Every row comes from one small tree of marks. The marks that hang from a mark follow it in brackets, in the order of their numbers. Every link used is in the known rows. Which tree was each row made from?
Known rows:
j_105{j_765 j_957{j_212{j_976}}}: [ -6   5  -9  -3 -18   2 -16   0  -6 -11   5   7   1  -7   1   6   1   0
  -1   7   1  -9  -4   9  -5   0  17 -13  -1  13  -2  -4  -5  -7  11   2
  12  -3  -6 -17   3  -6]
j_212{j_39{j_757} j_765{j_125} j_976}: [ 10 -15  12  -1   5   0  -2 -13   1  -4  -1   7  11 -13   6 -16 -19  -3
   6  -5  19  11 -14 -14  -1  -3   4   0  -4  -7   1  10  -5  -1   9  -6
   2   6  23  -5  -6  -1]
j_957{j_212{j_39} j_997}: [-18  -8  -4  -6   6 -15   8  -6   4   1   0   8   9 -19  -8  -5   8  -8
   4   1   2   6   5  -1 -15   1   6  -2  -1  -9  10   7  -2  -6  -2   1
   1   5   8 -15  -2   7]
j_39{j_997}: [ -2  -2  -2   2   7  -2   0   4   2   8   6   3  -5  20 -10 -12   1   9
  11  -9  -2 -16  11  -1   6   8   3  -4   5   6  11  -5  -2   2  -3  -4
  -7 -10   5   1  -2   1]
j_125{j_39{j_997{j_976}} j_765{j_757}}: [  3  14   1   7 -14  -1   3   4   1  13   9 -25 -14  33   4   7  -7  14
   7   2 -12  -9   1  12  27   7 -16  12   1   2 -23  -7  13   0 -17   5
  -8   1 -13  24   3   1]
j_105{j_765{j_757{j_39}} j_957{j_997}}: [ -5  10  -8 -10 -16   7   4   4  -5 -15  -4   1  -6 -36   4  15  24 -10
  -2  11   0  -7   0  10  -8  -4  10  -6   0   7  -2  -4  -1  12   1  10
  11   4  -9 -18   7  -7]
j_212{j_765}: [  5  -3   5   3   4 -11 -10  -1  -3  -1  -2  11   4   4   1 -17   2   2
  -2  -3   7   3  11  -2  -8   1   1  -8   1  -3  21   7   3   2   6  -2
   5  -4  13  -9  -5   6]
j_757{j_39{j_997}}: [ 14  -1  -1   5  11   9  -1   4   2   0   4  -1 -10   8 -10  -3  10  -5
   0  -8  -2 -11  11  -1  10   5  -2   0   5  -1  10  -3  -6   7  -9  -3
  -7  -8  -4   2  -2   0]
j_212{j_39{j_757 j_997} j_765}: [ -2 -14   5  -1  13  -2 -16   3   4  15  -3  12  12  -5  -2 -33   0  -3
   6  -5  23   8   5  -9 -10   7   2  -1  10 -10  14   2  -8  10  11  -8
 -15 -19  21 -14  -4   8]
j_765{j_125 j_757{j_39{j_997{j_976}}}}: [  9   1  -4   0  12  17  20   7   2   0 -12  -7  -8   0  -1  21   8  -1
   4  -4 -13   2   0  -6  11  -9 -10  18  -7   4 -10  -6  -5   5  -7   5
  -7   6 -11  21   7 -10]
j_765{j_125 j_757{j_39{j_997}}}: [ 11   1   0   1  13  16  15   5   0  -3 -10  -4 -11   3  -1  18   9  -6
  -2  -5 -13  -2  -2  -5  10  -6  -7  12  -3   5  -6  -7  -3   8  -9   3
 -10   3 -11  21   4  -9]
j_212{j_39{j_757 j_997} j_765 j_976}: [  3 -18   7  -1   6  -2 -15  -7   6   5   4   3  12  -5   4 -29 -11   1
  14  -8  19   5 -10 -13  -2   9   5   0   5  -8   5   8  -8   5  10  -6
  -2 -12  25 -12  -2   6]
j_765{j_125{j_39{j_997}} j_757}: [  0   8  10   1   2  10  14   5  -2   2  -5  -5 -12  23   0  12  -1   8
  -2  -3 -15  -8  -5   2  15  -1  -7  11  -2   1 -16  -9  12   7  -8   2
  -9   7  -9  26   1  -7]
j_765{j_125{j_39{j_997{j_976}}} j_757}: [ -3   7   3   1   2  10  18   8   0   6  -8  -8 -10  18   2  15  -3  11
   3  -1 -15  -3  -4   1  16  -3 -10  17  -7   1 -20  -8   9   4  -7   4
  -7  11  -8  28   4  -7]
j_125{j_39 j_765{j_757}}: [ 10  18   8   6 -15  -6   1  -4  -4  -1  13 -19 -14  29   5  11 -10   7
 -11   2  -9 -10  -5  14  23   7 -14  -1   1   3 -16  -6  22  -4 -18   5
  -2   8 -14  19  -4   3]
j_757{j_39{j_997{j_976}}}: [  8  -3  -6   4  10  10   6   7   4   5   1  -5  -7   3  -8   1   8   0
   9  -5  -3  -6  15  -2  11   2  -6   6   0  -1   6  -2 -11   4  -8   1
  -4  -4  -4   3   2   0]
j_105{j_765}: [  0   1  -4  -6  -9  -4  -1  -5  -1  -7  -4  11   0   1   5   3   7   5
   7  -1   6 -10   6  15   4   3   6 -13  -1  14  10  -9   8   3  -2   6
   9  -2   4 -10  -2   0]
j_125{j_39{j_757} j_765}: [ 17  12  11   8 -13   4   2  -8   0   3  21 -18 -12  23   1   5 -25   3
 -13   4   2 -14  -2  11  24   5  -9 -12   5   0 -16  -7  15  -5 -17  -9
  -7   5 -15  13 -12   4]
j_39{j_997{j_976}}: [-7 -5 -9  2  6 -1  8  7  5 14  2 -2  0 12 -8 -8 -2 13 20 -5 -2 -8 16 -1
  6  4 -1  3  0  5  5 -3 -7 -1 -2  0 -3 -5  5  2  3  0]
j_765{j_757{j_39}}: [ 10   4  -4  -4   7   5   7  -2   1 -12  -1  -5  -4  -6   1  16   8  -7
 -10  -4  -8   3  -6   2   4   0 -10  -1   0   3  -2  -4   1   1  -7   7
   5   3  -7   3   5   4]
j_957{j_212 j_997{j_976}}: [-20  -6 -11  -5   0  -9  22  -2   8   3  -1  -3   8 -21  -5  10   3   0
  10   7  -7   7   7   0 -12  -7   0   4  -7  -4   1   9  -5 -10  -4   1
  11  12  -4  -6   3   3]
j_39{j_757 j_997{j_976}}: [ -3 -10 -10  -3   9  13  13   6  11  16   6  -8   3  -3  -4  -3 -17   8
  13  -1   4  -5   5  -5   4   1  -4   0   5   5  -5  -5 -12   0   0  -9
  -7  -8  -4   2   3   2]
j_39{j_757 j_997}: [  2  -8  -2  -1  11  12   6   1   8  11  11  -1  -1   4  -6  -6 -15   3
   3  -4   4 -13   3  -4   3   4   1  -9  10   6   1  -8  -8   2  -2 -13
 -13 -14  -4   1  -2   3]
j_125{j_39{j_997} j_765{j_757}}: [  6  16   8   8 -12  -3  -2   1  -1   9  11 -21 -17  38   2   5  -5  10
  -2  -1 -12 -14  -1  12  26  12 -12   5   5   4 -17  -9  18   4 -19   3
 -12  -4 -12  24  -1   2]
j_105{j_765{j_757{j_39}}}: [  6   2  -6  -9  -6   5   0  -3   0 -14 -12   2  -2 -10  11  17  17  -5
  -2   1  -1  -1  -4  15   6  -1  -2  -3  -3  13   0 -11   6   9  -6  11
   8  -2  -6  -4   6   0]
j_765{j_125 j_757}: [  4   4   0  -3   6   3  18  -2  -2  -7  -6   1  -4   4   3  17  -3   1
  -3  -4 -10   0  -6  -2   5  -8  -4   3  -6   8  -5  -6   6  -4  -3   3
   1  11  -5  15   2  -7]
j_212{j_39}: [ -2  -5   0  -3   7 -12  -3  -4  -3   1   4  12   4   1  -7 -17  -1  -1
   6  -9  13  -1   8   0   1  10   2  -9   1  -2  14  -2   2  -4   3   2
  -1   2  19 -15  -6   6]

Which tree is each row?
[  8   7   5   9 -11   9   5   1   4  17  17 -24 -12  26   0   2 -23  10
   4   3   0 -14   4   9  28   6 -12   2   5   0 -21  -8   6  -1 -16  -7
 -13  -2 -15  19  -6   2] => j_125{j_39{j_757 j_997{j_976}} j_765}
[-22 -13  -6  -4   4 -18   5   0   6  10 -12   7  18 -30  -1 -11  12  -4
  12   6   8  24   9  -4 -21  -5   0  11  -6 -17  11  16  -6  -3   6   2
   6   6  15 -16   2   8] => j_957{j_212{j_39 j_765} j_997{j_976}}
[ 13   7  -7   4  -4   1   4  -1   1   3   6 -22  -9  10   3  14   2   0
   5  -1  -8  -2   4   5  18   1 -15  10  -1   8  -7  -4  -1  -1 -16   5
  -5  -2 -14  15   6  -2] => j_125{j_765{j_757{j_39{j_997{j_976}}}}}
[ -9  -4  -1  -2   5  -7   5  -3   5  -5 -10   0   7 -26   2   7  19 -13
  -8   7  -7  17  -3  -2 -22  -8  -3   8  -1 -11   7  12  -2   5  -3   2
   6   2  -4  -4   5   6] => j_957{j_212{j_765{j_757{j_39}}} j_997}
[ -4  -7   3  -5   8 -15 -15   0  -2   1 -11  12  12  -8   6 -21  10  -2
   1  -5  14  18  -1  -3 -13   6  -4   4   1  -8  13   4   3   5  11   7
   1  -5  23 -14   1   9] => j_212{j_39 j_765{j_757}}
[-11   0  -3   3   2  -5 -26  12  -7   9   4  14   6  -1 -10 -24   8  -4
  -4   1  11   5  11  -8 -17   6  12  -5   7  -7  11   2 -11  -3  20  -6
  -9 -15   8 -19  -2  -1] => j_105{j_957{j_212{j_39{j_997} j_765}}}
[-16   6  -9  -6 -17  -2  -3   3  -4  -6   0   9   0 -25  -2   6  15  -5
   1  12   3  -9   7  10 -15  -2  19 -12   1   7   5  -1  -3   0   7   2
   7  -1  -6 -22   1  -7] => j_105{j_765 j_957{j_212 j_997}}
[ -4   4  -6   2  -6  -1  -9   1  -6  -8  17   2   1   0  -9   1 -12  -1
  -6   2  -3  -7  -2  -3  -7   2  12 -14   1   3   0   2  -9 -16  10  -4
  10   2  -4 -11  -1  -3] => j_105{j_957{j_212{j_976}}}
[  8   3  12   4   5  17  15   2   1   6   4  -1 -12  22  -5   4 -15   7
  -3  -3  -2 -15   1  -1  17  -2  -1  -1   1  -1 -12  -8   4   4  -6 -12
 -15   6  -8  19 -10  -7] => j_765{j_125{j_39{j_757 j_997}}}
[ 16   8  -2   5  -2   0  -1  -3   0  -1   8 -18 -11  14   2  11   2  -4
  -3  -2  -7  -8   2   6  17   3 -11   3   2   9  -3  -6   2   0 -16   4
  -8  -6 -13  15   3  -2] => j_125{j_765{j_757{j_39{j_997}}}}
[ 11  -6   4   3   2   1  -9  -5   3  -9  -2  -7   1  -1   9  -4   5  -1
   2  -6  -5   6 -13  -7   1   2  -4   8  -2  -2   2   9  -3   8   0   5
  13  -4   8   3   7   4] => j_212{j_765{j_757{j_39{j_997}}} j_976}
[ -1   6  -4   3   0   4 -18   9  -7  -5   3   4   2 -11  -5  -1   9 -10
 -19   6  -1   9   3  -5 -17  -4   4  -3   4  -6   4   3 -11  -4  14  -2
   0  -6  -8 -12   2  -1] => j_105{j_957{j_212{j_765{j_757{j_39}}}}}
[  2   5  13   5   3   3  -2   6  -3   4 -12   3  -5  17   6  -4   5   8
  -5  -2  -4   4  -2  -3   1  -3  -6  12  -1  -6  -2   1  10  12   1   0
  -6   0   4  16  -1  -3] => j_212{j_765{j_125{j_39{j_997}} j_757}}
[  3  -3  11   8  -2  -2  -6  -6  -1  -5  -3   3   3  15   3   1  -9   3
  -6  -1  -7   6 -10  -3   2  -5   3   4  -6  -6  -3   8   5  -8   2  -4
   7   7   1  11  -4   0] => j_957{j_212{j_765{j_125{j_39}} j_976}}
[-10  10  -5  -9 -16   6  13   3  -7 -12  -8   6  -6 -28   5  17  15  -3
   5  11   0 -10   0   7  -7  -9  14  -3  -4  11  -5  -5   1   7   4   7
   7  11  -6  -8   5 -16] => j_105{j_765{j_125 j_757} j_957{j_997}}
[  1   2  -3  -8  -5   4   9  -2  -2  -9 -16   8  -2  -3  13  20   8   2
   4   2  -3  -4  -5  12   6  -7   2   0  -7  19  -4 -12   8   4  -3   9
   5   5  -4   6   4  -8] => j_105{j_765{j_125 j_757}}
[  3 -14   9   1  15   5  -8   4   1  15  -9  14   8  -3  -1 -26  -2  -3
   8  -6  21   8   6 -14  -6   0   3   5   5  -9   9   1  -8  10  10 -10
 -22 -13  19  -4  -6  -1] => j_212{j_39{j_757 j_997} j_765{j_125}}
[ 12  -6  11   6  -1  -4   0 -11  -3 -10  -2   3   2   6   6  -7 -11   6
   5  -5   2   0  -6  -8   4  -6   5   0  -8  -1   8  11   1  -2   2  -2
  14  11  16   5  -4  -4] => j_212{j_765{j_125} j_976}
[-14   6 -11  -7 -21  -1   8   4  -5  -4  -1   4  -1 -30   1   3  11   2
  15  12   7  -9  12  10  -7  -4  15  -8  -4   7   3   0  -4   3   7   7
  15   8   1 -24   2  -8] => j_105{j_765 j_957{j_997{j_976}}}
[-19 -10  -7  -1   1 -13  11   0   6   6 -10   0  12 -25   1  -1   9  -1
   8   8  -2  17  10  -3 -21 -10  -1   8  -6 -11  10  17  -6  -4   2   1
  11   7   3  -9   3   5] => j_957{j_212{j_765} j_997{j_976}}
[ 13   9  11   9 -10   7  -1  -3   3  13  20 -19 -14  32  -1  -2 -20   6
  -5   0   0 -19   2   8  26  10  -8  -5   9   1 -17 -10  10   2 -17 -11
 -17  -5 -15  17  -9   2] => j_125{j_39{j_757 j_997} j_765}
[  1 -10   3  -5  -1 -16 -12  -9   0  -7  -4   3  14  -9  10 -17   0   1
   8  -7   9  14 -17  -7  -5   8  -1   4  -4  -5   5  10   3   0   8   9
  15   2  26 -11   4   8] => j_212{j_39 j_765{j_757} j_976}
[-11   3  -5  -1 -10  -4   4  -2  -3 -10  16  -2   0 -18 -10   1  -4  -4
   0   6  -6  -8  -1  -5 -12  -2  16 -12   0  -2   1  10  -8 -12   7  -3
  13   9  -3 -14  -1  -4] => j_105{j_957{j_212{j_976} j_997}}
[  4  10   9   1   0   7  17   0  -4  -6  -4  -3 -11  16   3  18  -6   6
  -9  -1 -13  -4  -9   4  13  -5  -8   5  -5   1 -17  -7  16   1  -9   3
  -1  16  -8  23  -2  -5] => j_765{j_125{j_39} j_757}
[ -5 -11   0  -2  11  -6 -15  -2   4   7  -4  13  17 -10   0 -13  -4  -9
  -9  -1  15  19  -1  -6 -17   0   0  -4   5  -9   9   3  -6  -5  12  -7
  -8 -11   8 -14  -4  10] => j_957{j_212{j_39{j_757} j_765}}
[ -5   4  -4   2  -7  -2 -17   3  -5  -9   8   1   6  -7  -1  -2  -4  -1
 -10   5  -2   5  -8  -6 -15  -1   8  -6   0  -1   0   6  -7 -11  16   0
   9  -2  -2 -12   4  -2] => j_105{j_957{j_212{j_765{j_757} j_976}}}
[ -2   5   0   5   0   1 -14   8 -10   0   3  11   1  -1  -8  -6  -1  -3
 -13   5   3   3   9  -7 -15  -6  10  -7   2  -4   8   4  -9  -9  16  -8
  -3  -3  -3  -9  -4  -7] => j_105{j_957{j_212{j_765{j_125}}}}
[  1  10 -10  -6 -11  13 -12  11  -6  -8  -4   2  -7 -12   1   9  21  -5
  -3   5   1 -10   2   9  -1   4   7  -4   4  12  -3 -12  -5  11   5   8
   1 -10 -10 -12   9  -8] => j_105{j_765{j_757{j_39{j_997}}} j_957}
[ -6  -9  -3  -2   3 -11  -7 -10   2  -5   4   5  11   1  -4  -3  -8  -1
   4  -6   2   5 -10  -2  -2   6   3  -4  -3  -2   2   3  -2 -15   4   1
   6   2   8  -6  -1   7] => j_957{j_212{j_39 j_976}}
[ -7   7  -6   2  -2  -2 -18   9  -8  -3   4   7   5  -6  -4  -4   3  -4
 -14   6   1   6   3  -4 -19  -2   6  -6   4  -3   5   3  -7  -7  16  -2
   2  -6  -5 -13   2   0] => j_105{j_957{j_212{j_765{j_757}}}}
[  4   2   8   4   4  17  19   5   2  10   1  -5 -10  16  -4   5 -17  10
   4  -1  -3 -11   3  -2  17  -4  -4   5  -2  -2 -16  -7   2   2  -7  -9
 -12   8  -8  20  -6  -7] => j_765{j_125{j_39{j_757 j_997{j_976}}}}
[ 19  10  -2   3  -5  -2   1  -7  -2  -7   9 -17 -10   8   4  16  -1  -6
  -8  -1  -7  -3   0   7  16   0 -12  -1   0   8  -3  -5   4  -4 -17   5
  -1   2 -14  10   1   0] => j_125{j_765{j_757{j_39}}}
[ -3 -10  -2  -5  13   2  -2   1   6  13   6   7   5  -2  -8 -19  -8  -2
   9  -8  16  -5   3  -5   1  11   2  -6   9  -2   5  -6  -7   2   4  -7
 -15 -13  11 -12  -4   5] => j_212{j_39{j_757 j_997}}
[ -1  -4   4   5   9  -4  -8   0  -2   1  -9  13   7   7  -1   0   1  -3
 -10   0  -1  11   4  -4 -12  -9   1   2  -3  -3  11   4  -1  -6   7  -6
  -4  -1   0   2  -4  -1] => j_957{j_212{j_765{j_125}}}
[ -1  -8   2   3   1 -10 -12  -8   2  -7   0   4  11   4   3  -3  -6   1
  -4  -2  -4   9  -8  -3  -8  -1   3  -2  -3  -2   8  10  -2 -10   5  -3
  12  -2   5  -4   0   6] => j_957{j_212{j_765 j_976}}
[ 14  -4   5   0  -1  -1  -6  -9   1 -17  -2  -6   3  -7  11   1   2  -2
  -3  -4  -3   9 -17  -5   0  -1  -4   4  -4  -3   2  11   1   4   0   6
  19   4   8   0   5   5] => j_212{j_765{j_757{j_39}} j_976}
[-12 -12 -10  -5  12   1  -3   4   8  16  -1   5  13  -5  -7  -5  -7  -2
   6  -3   7  10   1  -5  -7   4  -1   3   3  -3  -3  -3 -11  -9   6  -6
 -13 -11   0  -5   1   6] => j_957{j_212{j_39{j_757 j_997{j_976}}}}
[ -7 -10  -1  -3   4 -13 -16  -6   2  -4  -6   5  17  -6   6  -7   1  -4
  -1  -3   2  21 -16  -6 -12   3  -1   5  -2  -5   2   8  -1  -8  10   6
   8  -3  12  -6   5   9] => j_957{j_212{j_39 j_765{j_757} j_976}}
[ 11   4  13   3   2  13  17  -2  -2  -1   5   0 -10  13  -2   9 -21   3
  -9  -1   0 -11  -2   1  14  -5  -2  -6  -2  -3 -12  -7   9  -1  -7 -10
  -7  14  -8  15 -11  -5] => j_765{j_125{j_39{j_757}}}
[-15  -6  -2  -4   3 -13   6  -3   4  -1  -9   3   9 -21   3   3  14  -8
  -5   8  -7  15  -3  -1 -24  -7   0   5  -1  -8   8  12   1   1   0   2
   8   2   0  -5   5   6] => j_957{j_212{j_765{j_757}} j_997}
[-13  -5   1   0   3 -13   4  -4   4   0  -5   6   9 -16  -2  -5  12  -6
  -2   6  -1  10   6  -2 -22  -6   4   0   0 -10  15  12   0  -1   0  -3
   7   3   4 -10  -2   6] => j_957{j_212{j_765} j_997}
[ -4  11 -11  -8 -17   3  -9   6  -8 -10  -1   7  -2 -13   6   8  10   1
  -3   7   3  -7  -2  11  -4   1  10 -11   2  16  -2 -11   2   3  10   9
   8  -3  -4 -16   6  -6] => j_105{j_765{j_757} j_957}
[  5   5  14   3   1   0   1   1  -5  -2 -11   5  -3  11   8   0   2   4
 -10   0  -3   7  -3  -2   0  -5  -6   7  -4  -6  -1   3  14   7   1   2
   1   7   4  12  -3  -1] => j_212{j_765{j_125{j_39} j_757}}
